What can hang from each mark
J_385: J_970
J_873: J_379
J_834: J_154 J_258
J_258: J_379 J_834 J_970
J_154: J_258 J_379 J_970
J_379: J_154 J_258

Each row was made from one small tree. Brackets hold a mark, then the marks that hang from it, in the order of their numbers. Every link used is in the known rows. Write each row's tree.
Known rows
{J_258 J_834}: [ -6  -2  16   6   8  15   0 -22   0  -4  -8  -1  -5  -3   0   2  -7]
{J_258 {J_379 J_154} J_834 J_970}: [-22  -3  12  19  40  14 -11 -35  -1   0 -12  -1 -12 -13   4   6 -13]
{J_834 J_154 J_258}: [ -8   2 -32 -18   7 -37   0   9   1   2  -3 -13  16  15   1  25   2]
{J_379 {J_154 J_258 J_970}}: [ -5  -8 -19  -3  20 -27   1  37  -2  -1  -4 -11  -3  27  -1   1  10]
{J_834 J_154 {J_258 J_379}}: [-14   2 -26 -13  14 -38  -6 -12  -2   1  -7 -19  19  -1  -1  15  -6]
{J_834 {J_258 J_379 J_970}}: [-20   6  -6  -1  18  -7  -7 -27   1   2  -7   3   0 -17  11  -5   4]
{J_834 J_258}: [ -5   4 -11 -12   5 -14   1  -6   3   0  -1   1   6   1   6   7   1]
{J_154 {J_258 J_379 J_970}}: [-20  -7  -1   4  18 -11  -3 -10  -4   0 -12   5  -4   0   8 -38  15]
{J_873 {J_379 {J_154 {J_258 J_834} J_970}}}: [-18  -6 -23  12  30 -15   1   7  -7  -7 -10 -15  -4  -3  -7 -20  -1]
{J_873 {J_379 {J_258 J_834}}}: [-11  -3 -13  18  32   4   4 -16  -5  -5  -6  -4   0 -28  -6   3 -17]
{J_379 J_154}: [  2  -5 -12   2  19 -10  -2  16  -1   3   5  -5   1  12  -2  25 -12]
{J_379 {J_154 {J_258 J_970}}}: [ -9 -10 -15   0  27 -18   2  26  -2   4  -2   3  -3  24   7   2   7]
{J_873 {J_379 J_154 {J_258 J_834}}}: [ -9  -7 -22  19  47  -4   2  -1  -5  -3  -2  -8   0 -18  -7  26 -27]
{J_873 J_379}: [-11   1 -14  12  10  -1   1 -10  -6  -3  -3  -7   1 -24  -6 -20  -5]
{J_385 J_970}: [  7   4   1   6  -7  -6   0  -6   1  -3   0 -16   0  -3  -3  -6   0]
{J_154 J_379 J_970}: [  3   2  12  12  -3  10   2  18  -1  -9  -9  -4   1  -1 -11 -22  18]
{J_873 {J_379 J_154}}: [-10  -2 -23  13  24  -9   0   4  -6  -1   1 -11   2 -13  -8  -1 -15]

Which tree is each row?
[-16  -6 -22  23  51   3   1  -1  -4  -1  -4  -2  -5 -20  -1  23 -17] => {J_873 {J_379 J_154 {J_258 J_834 J_970}}}
[ -3  -7   9   7   2  -8   7  29  -4 -10 -15  -2   4  15  -8 -47  29] => {J_154 J_258 J_379 J_970}
[-26   0   4  13  26   4 -10 -38  -3  -1 -17  -9  -5 -12   3  -1  -3] => {J_258 J_379 {J_834 J_154} J_970}
[ -8  -3 -36  17  40 -16   1  19  -4  -2   1 -13  -1 -15  -9  21 -13] => {J_873 {J_379 {J_154 J_970} J_258}}
[-14  -5 -25  -7   9 -41  -4  15  -5  -4 -13 -22   8  16  -7 -15  17] => {J_834 {J_154 {J_258 J_379} J_970}}
[ -7  -8  21  11   9   3   7  11  -4 -14 -22  -2   0  13  -7 -46  24] => {J_154 {J_258 J_834} J_379 J_970}
[-16  -2  -3  14  31   0 -11 -13  -2   4  -4  -1  -7 -12   5   3  -5] => {J_258 {J_379 J_154} J_970}
[ -8  -4   0  13  33  14   2  -8   3   0  -6  11 -10  -6   9  29  -4] => {J_379 {J_258 J_834 J_970}}
[-24   1  21  18  25  23 -10 -48  -1  -3 -16   2 -13 -24   6 -14  -3] => {J_258 J_379 J_834 J_970}
[-1 -6 20 21 26 24  6  0 -1 -4 -9 13  1 -9 -1  6  0] => {J_154 {J_379 {J_258 J_834 J_970}}}
[ -7   0  -6   8  23 -13 -11  -4  -3  -1  -4 -16  -2  -9  -7   4 -10] => {J_258 {J_379 {J_154 J_970}}}
[-15  -3  10  14  17  14   1  -9  -1  -2 -15   0  -1   6   1   1   9] => {J_258 {J_834 {J_154 J_379}} J_970}
[-21  -8 -20  14  36  -8   2   1  -7  -2  -9  -5  -4  -5  -1 -17  -4] => {J_873 {J_379 {J_154 {J_258 J_834 J_970}}}}
[-19  -7 -21  -4  16 -32  -3   5  -6   1 -12  -9   7  14   3 -15  14] => {J_834 {J_154 {J_258 J_379 J_970}}}
[ -3  -4 -15   5  27  -9   2   5   1  -3  -7 -10   1   4  -3  41  -6] => {J_379 {J_258 {J_834 {J_154 J_970}}}}
[-14  -3   6   7  19  -5  -8 -37  -4  -4 -15 -18   5 -11  -8   4 -17] => {J_258 J_379 {J_834 J_154}}
[-16  -9 -19  12  32 -14   3   0  -8  -4  -8 -10   1  -6  -5 -16 -11] => {J_873 {J_379 {J_154 {J_258 J_834}}}}
[  5  -7 -13   5  15 -16   5  24  -4   0  -4  -8  19   8 -11  23  -1] => {J_834 {J_154 {J_379 J_258}}}
[  4  -5 -26   6  37 -18   0  37   2   1   5  -8  -3  10  -3  53  -8] => {J_379 {J_154 J_970} J_258}
[-19  -8   6   3  18   3   4  -6  -1  -2 -15  10 -10  14  12 -26  17] => {J_154 {J_258 J_834 J_970}}
[  7  -2   5  16  14   6   5  26   0  -8  -6  -2   3  -4 -10   4  10] => {J_154 {J_379 J_258} J_970}
[-11   0 -27  14  23 -11  -2  11  -5  -3  -1 -17  -3 -13 -10  -4  -5] => {J_873 {J_379 {J_154 J_970}}}
